Every row comes from one small tree of marks. The marks that hang from a mark follow it in brackets, in alphabetical order. Every link used is in the known rows. Which tree was each row made from?
Known rows:
S{B C{F P{M}}}: | -1.301 |  3.116 |  1.812 | -0.323 | -1.100 |  0.722 | -3.307 |  4.435 | -1.165 | -0.474 |  0.092 | -1.699 |  0.673 | -0.925 | -0.271 | -0.579 |  1.682 | -0.649 |  1.696 |  0.287 |  0.739 | -1.235 |
K{Z{T{C{P S}}}}: |  0.833 | -1.122 | -1.523 | -0.153 |  0.803 | -0.797 |  1.879 | -2.464 |  0.719 | -0.650 | -0.389 |  1.976 |  0.407 | -1.127 | -0.439 |  0.135 | -0.592 | -0.330 | -0.180 | -0.201 | -2.113 |  0.028 |
B{P{C{F} M{S{Z} T}}}: |  0.289 | -1.994 | -0.438 | -0.572 | -2.084 | -0.196 |  1.073 |  1.398 |  0.186 | -0.180 |  1.430 | -1.090 | -0.519 |  1.221 | -1.593 |  0.517 | -0.229 |  0.163 | -3.410 |  0.016 |  1.841 |  1.243 |
M{S{B Z} T{C{F P}}}: |  0.014 | -0.894 |  0.274 | -0.197 |  2.654 |  3.827 | -1.143 |  0.085 | -0.371 |  1.141 |  0.466 | -0.220 |  0.232 | -0.686 |  0.471 |  0.697 |  0.023 |  0.777 | -2.128 | -0.652 |  1.280 | -0.839 |
K{Z{T{B}}}: |  0.384 | -1.503 |  0.117 |  2.285 | -0.493 | -2.757 |  2.334 | -4.403 |  1.068 |  0.105 | -0.093 |  1.964 | -0.579 | -0.460 | -0.525 | -0.143 | -0.110 |  0.603 |  1.884 |  0.166 | -2.762 |  0.422 |
T{C{F S{B{P} Z}}}: |  0.103 |  1.633 | -0.364 | -3.165 |  3.085 |  1.156 | -3.342 | -0.253 | -0.898 | -0.674 | -0.460 |  1.324 |  0.775 | -0.822 |  0.695 |  0.418 |  0.393 | -1.282 | -0.066 | -0.138 | -1.166 | -1.699 |
Z{T{C{P}}}: |  0.335 |  0.821 | -3.375 | -1.555 |  2.912 |  0.413 |  0.937 |  0.007 |  1.189 | -1.354 | -0.343 |  0.728 |  0.183 |  0.038 | -0.538 |  0.261 | -0.583 |  0.145 | -0.511 | -0.840 | -1.450 | -0.281 |
Z{T{B{P{C M}}}}: |  0.290 | -1.519 | -1.662 |  1.452 |  0.656 | -1.927 |  1.321 | -3.594 |  0.768 | -0.488 |  0.113 |  0.374 | -0.806 |  1.839 | -0.290 | -0.005 |  0.337 |  0.204 | -0.156 | -0.081 | -0.897 |  0.785 |
S{B{P} C{F} Z{T}}: | -0.800 |  1.819 |  4.701 |  5.209 |  3.678 | -0.198 | -3.024 | -1.399 | -0.678 | -0.011 |  1.598 | -0.009 | -0.787 | -1.094 |  1.486 |  0.139 |  2.899 | -1.277 |  2.059 |  0.430 |  0.121 |  0.407 |
M{P S{B Z} T{C{F}}}: |  0.417 | -1.360 |  0.024 |  2.119 |  0.932 |  4.210 |  1.305 | -0.050 | -0.511 |  1.785 |  0.092 | -0.868 | -0.011 | -0.469 |  0.336 |  0.723 | -0.115 |  0.807 | -1.970 | -0.668 |  3.234 | -0.784 |
B{P}: | -0.257 |  0.524 |  0.121 |  0.294 | -0.353 | -4.053 |  1.326 |  3.231 |  1.074 | -0.855 | -0.062 | -0.148 | -0.405 |  1.255 |  0.033 | -0.595 | -2.016 |  1.887 |  1.164 |  0.838 | -1.839 |  1.145 |
B{P{M{S{C}}}}: | -0.457 | -1.256 | -0.928 |  0.466 | -2.305 | -2.474 |  0.727 |  4.089 |  0.705 | -0.429 |  0.749 | -2.212 | -0.289 |  2.111 | -0.435 | -0.488 | -2.051 |  1.828 | -0.861 |  0.855 |  0.270 |  1.159 |
M{S{B{P} C}}: | -0.637 | -1.061 |  0.454 |  0.523 |  0.860 | -1.662 | -1.040 |  3.473 |  0.360 |  0.896 |  0.025 | -2.669 | -0.180 |  1.289 |  2.554 | -0.109 | -2.748 |  2.051 |  1.002 |  0.520 | -0.944 |  0.228 |
T{C{F P{M} S{B Z}}}: | -0.020 |  3.063 | -1.156 | -4.147 |  0.637 |  2.851 | -3.790 |  1.435 | -1.685 | -1.050 | -0.475 |  0.975 |  1.563 | -1.113 | -0.717 | -0.117 |  1.637 | -1.904 | -1.449 |  0.023 |  0.648 | -2.051 |
M{T{B}}: | -0.406 | -2.487 | -0.910 | -0.392 |  0.847 |  0.172 |  1.806 | -1.127 |  1.170 |  0.070 | -1.062 |  0.211 | -0.261 |  0.902 | -0.356 | -0.273 | -1.505 |  1.578 |  1.189 | -0.668 | -1.050 |  0.232 |
T{B{P{C{F} M{S{Z}}}}}: | -0.145 | -0.408 |  0.386 |  0.359 | -1.956 | -1.866 | -0.973 | -3.489 | -0.330 |  0.008 |  0.010 |  0.071 | -0.500 |  1.593 | -0.354 | -0.537 |  0.726 | -0.417 |  0.076 |  0.663 | -0.081 |  0.173 |
K{Z{T}}: |  0.428 | -1.068 | -0.205 |  1.483 | -0.626 | -2.743 |  2.964 | -1.430 |  1.447 | -0.096 |  0.357 |  1.625 | -0.518 | -0.825 | -0.847 |  0.129 | -0.777 |  1.065 |  1.311 |  0.043 | -2.692 |  0.748 |
S{B C{F} Z}: | -1.393 |  3.554 |  4.592 |  1.934 |  1.459 |  0.297 | -3.928 |  1.661 | -0.676 |  0.138 |  0.674 | -0.321 | -0.233 | -1.949 |  1.199 | -0.210 |  2.007 | -1.093 |  3.755 |  0.273 | -0.370 | -0.531 |
P{C M{S{B Z} T}}: |  0.306 | -2.677 | -1.407 | -0.835 | -3.768 |  1.615 |  1.125 |  2.364 |  0.165 |  0.846 |  0.740 | -2.030 | -0.357 |  1.084 | -0.659 |  0.768 | -0.338 | -0.081 | -3.482 | -0.788 |  2.966 |  1.114 |
S{B Z}: | -0.722 |  3.684 |  3.717 |  3.009 | -0.650 | -2.570 | -1.474 |  2.568 | -0.141 |  0.584 |  0.149 |  0.766 | -0.547 | -0.698 |  1.530 | -0.629 |  0.970 |  0.892 |  3.610 |  0.887 | -1.152 |  0.496 |
S{B C{P} Z{T}}: | -0.813 |  3.018 |  3.278 |  4.205 |  2.530 |  0.596 | -2.254 |  0.689 | -0.539 | -0.382 |  0.217 | -0.326 |  0.123 | -1.331 |  2.031 | -0.699 |  2.106 | -1.344 |  2.382 |  0.321 |  0.466 |  0.660 |

Which tree is each row?
|  0.123 | -0.886 | -0.361 | -0.830 |  0.127 | -2.779 | -0.243 | -3.386 | -0.040 | -0.498 | -1.547 |  0.562 | -0.029 |  1.756 |  1.178 | -0.758 | -0.862 | -0.407 |  1.180 |  0.501 | -1.707 |  0.295 | | T{B{P{C{S}}}}
|  0.453 |  0.345 |  0.322 | -2.635 |  0.534 | -1.816 | -0.196 |  0.925 | -0.127 | -0.957 |  0.117 |  0.609 |  0.060 |  0.411 |  0.077 |  0.165 | -0.638 | -0.807 | -1.036 |  0.416 | -0.674 |  0.833 | | B{P{C{F S{Z}}}}
| -0.468 | -3.449 |  1.820 |  3.133 |  2.635 |  1.590 |  0.080 |  1.124 |  0.382 |  1.344 |  0.665 | -2.152 | -0.409 |  0.610 |  2.288 |  0.322 | -1.771 |  1.538 | -0.592 | -0.192 |  1.201 |  1.174 | | M{S{B{P} C Z} T}
|  0.068 |  3.401 |  0.501 | -4.949 |  2.314 |  2.254 | -3.165 | -0.659 | -1.911 | -1.004 |  0.048 |  2.419 |  1.537 | -1.322 | -0.957 | -0.459 |  2.108 | -1.382 | -0.934 |  0.784 | -0.149 | -1.127 | | C{F P S{Z{T{B}}}}
|  0.674 | -1.343 | -1.222 |  0.225 | -0.194 | -0.035 |  0.598 | -5.291 | -0.105 | -0.403 | -0.145 |  2.138 |  0.353 | -0.836 | -1.301 |  0.028 |  1.126 | -1.041 | -0.451 | -0.053 | -1.382 | -0.720 | | K{Z{T{B C{F P{M} S}}}}
| -0.121 |  0.367 |  0.932 |  3.680 |  0.057 |  0.884 |  0.781 |  1.760 | -0.195 |  1.418 |  0.149 | -2.204 | -0.210 |  0.191 |  2.111 | -0.169 | -0.809 |  0.869 |  0.664 |  0.404 |  2.068 |  0.437 | | M{P S{B C Z{T}}}
| -0.883 |  1.622 |  3.188 |  4.562 |  2.901 | -0.104 | -1.988 |  0.161 |  0.094 |  0.105 |  0.505 | -0.559 | -0.559 | -0.941 |  2.399 | -0.162 |  1.321 | -0.811 |  3.173 |  0.005 | -0.373 |  0.756 | | S{B C Z{T}}
|  0.435 | -2.122 |  0.122 |  3.483 | -1.643 | -3.042 |  2.502 | -4.340 |  0.810 |  0.015 |  0.390 |  1.536 | -0.662 |  0.169 | -0.953 | -0.252 |  0.366 |  0.536 |  0.841 |  0.482 | -1.814 |  0.771 | | K{Z{T{B{P{M}}}}}
|  0.329 |  0.680 | -0.974 |  0.800 | -0.181 |  1.395 |  1.238 | -1.079 |  0.011 |  1.011 |  0.272 | -0.344 | -0.193 |  0.236 | -0.046 |  0.034 | -0.437 |  0.823 | -0.583 |  0.200 |  1.407 | -0.356 | | M{P S{Z{T{B C{F}}}}}
| -1.285 |  2.649 |  3.902 |  3.284 |  1.102 | -0.734 | -2.652 |  2.316 | -0.100 |  0.038 | -0.098 | -0.886 | -0.209 | -1.124 |  2.452 | -0.637 |  0.612 | -0.656 |  4.126 |  0.362 | -0.529 |  0.446 | | S{B C Z}
| -0.093 |  1.453 |  2.009 |  1.237 | -0.536 | -3.452 | -0.668 |  2.044 | -0.293 |  0.182 | -0.084 | -0.072 | -0.549 |  0.442 |  1.101 | -0.005 |  0.369 |  0.569 |  1.403 |  0.543 | -1.087 |  0.180 | | S{B{P{C{F}}}}
|  0.578 |  1.939 | -1.015 | -3.350 | -2.050 |  0.581 |  1.628 |  2.396 | -0.416 | -0.424 | -0.957 |  0.178 |  0.593 | -0.586 | -0.752 | -0.013 | -0.504 | -1.074 | -0.374 | -0.112 |  1.347 | -0.098 | | M{P{C{F S{Z}}}}
|  0.641 | -2.438 | -3.458 | -1.529 |  0.935 |  3.369 |  3.627 |  1.525 |  0.485 | -0.355 | -1.855 | -0.454 |  0.893 |  0.187 | -0.382 |  0.140 | -2.353 |  0.265 | -1.597 | -1.203 |  1.872 | -0.289 | | M{P T{C{S}}}
|  0.202 | -0.379 | -1.765 | -3.337 | -3.517 |  1.349 | -0.815 | -0.368 | -0.243 |  0.283 |  1.492 | -0.908 | -0.409 |  0.650 | -2.210 |  0.887 |  1.208 | -1.072 | -3.134 | -0.472 |  1.883 | -0.097 | | P{C{F} M{S{Z{T{B}}}}}
|  0.675 | -1.449 | -1.801 |  0.832 | -1.006 | -0.694 |  2.186 | -1.868 |  0.902 | -0.222 |  0.423 |  1.006 |  0.018 | -0.647 | -1.189 |  0.228 | -0.409 |  0.279 | -0.964 | -0.160 | -1.216 |  0.121 | | K{Z{T{C{P{M{S}}}}}}
| -0.511 |  3.753 |  0.279 | -2.354 | -2.467 |  1.191 | -2.017 |  3.574 | -1.176 | -0.182 |  1.619 | -0.030 |  0.505 | -0.650 | -2.844 | -0.235 |  2.403 |  0.617 | -1.629 |  0.752 |  1.420 | -1.054 | | C{F P{M{S{B Z{T}}}}}
| -0.023 |  1.021 |  1.673 |  1.897 | -0.723 | -3.964 | -0.025 |  2.364 | -0.010 |  0.146 | -0.461 | -0.345 | -0.532 |  0.842 |  1.735 | -0.225 | -0.319 |  0.786 |  1.590 |  0.589 | -1.098 |  0.656 | | S{B{P{C}}}
|  0.238 | -1.238 | -3.507 | -4.254 | -5.016 | -0.267 |  1.018 |  4.181 |  0.690 |  0.000 |  0.332 | -2.339 | -0.067 |  1.578 | -1.305 |  0.475 | -1.808 |  0.276 | -2.900 | -0.478 |  1.320 |  0.630 | | P{C M{S}}
|  0.069 | -1.366 | -1.462 | -2.902 |  3.286 |  3.938 | -0.932 | -3.579 | -0.416 | -0.623 | -1.280 |  1.409 |  0.971 | -0.410 | -0.551 | -0.003 |  0.288 | -1.072 | -1.067 | -0.976 |  0.129 | -1.256 | | M{T{B C{F P S{Z}}}}
| -0.028 |  1.998 | -0.780 | -4.156 |  2.866 |  1.681 | -3.520 |  0.214 | -0.801 | -0.578 | -0.650 |  1.341 |  0.889 | -1.151 |  0.513 |  0.479 |  0.295 | -1.272 |  0.268 | -0.373 | -1.298 | -2.017 | | T{C{F S{B Z}}}
|  0.759 | -2.109 |  0.209 |  2.668 | -0.426 | -2.974 |  2.635 | -5.404 |  0.946 | -0.089 | -0.079 |  1.898 | -0.686 | -0.196 | -0.283 |  0.015 |  0.093 | -0.222 |  0.861 |  0.109 | -2.312 |  0.881 | | K{Z{T{B{P{C}}}}}
|  0.580 | -1.405 | -1.127 |  0.993 | -0.669 | -0.250 |  0.921 | -5.171 |  0.254 |  0.038 |  0.333 |  1.629 | -0.054 | -0.658 | -1.487 |  0.164 |  0.916 | -0.383 | -0.539 | -0.078 | -1.274 | -0.695 | | K{Z{T{B C{F P{M{S}}}}}}
|  0.058 | -1.983 | -1.063 |  1.697 | -1.152 |  1.048 |  4.048 | -0.891 |  0.565 |  0.372 | -1.665 | -0.296 | -0.051 |  0.840 | -0.766 | -0.667 | -1.101 |  1.209 |  0.782 | -0.475 |  1.517 |  0.211 | | M{P T{B}}
|  0.541 |  0.808 | -0.503 | -1.112 | -2.678 |  0.002 |  1.174 |  2.914 | -0.574 |  1.539 | -0.318 | -1.675 | -0.044 |  0.350 |  0.568 |  0.433 | -0.978 |  0.849 | -0.890 |  0.084 |  1.743 | -0.635 | | M{P{C{F}} S{B}}
|  0.447 |  1.359 | -0.750 | -6.717 |  0.317 |  0.684 | -1.249 |  1.222 | -0.333 | -0.805 | -0.301 |  0.984 |  0.567 | -0.886 | -0.340 |  0.696 | -0.292 | -1.893 | -0.946 | -0.518 | -0.669 | -0.218 | | P{C{F S{Z}}}
| -0.851 | -2.602 | -0.936 | -0.368 | -2.184 |  2.452 | -0.423 |  0.791 |  0.183 |  0.595 |  0.984 | -2.058 | -0.161 |  1.033 | -1.544 | -0.017 | -0.306 |  0.846 | -1.451 | -0.271 |  2.074 |  0.089 | | P{M{S{C{F} Z} T{B}}}
|  0.784 | -2.670 | -1.708 | -1.972 | -0.377 |  3.067 |  2.864 | -2.656 | -0.487 |  0.227 | -1.741 |  0.136 |  0.501 |  0.267 | -0.787 |  0.197 | -0.306 | -1.109 | -1.547 | -1.039 |  2.423 | -0.319 | | M{P{C{F S}} T{B}}
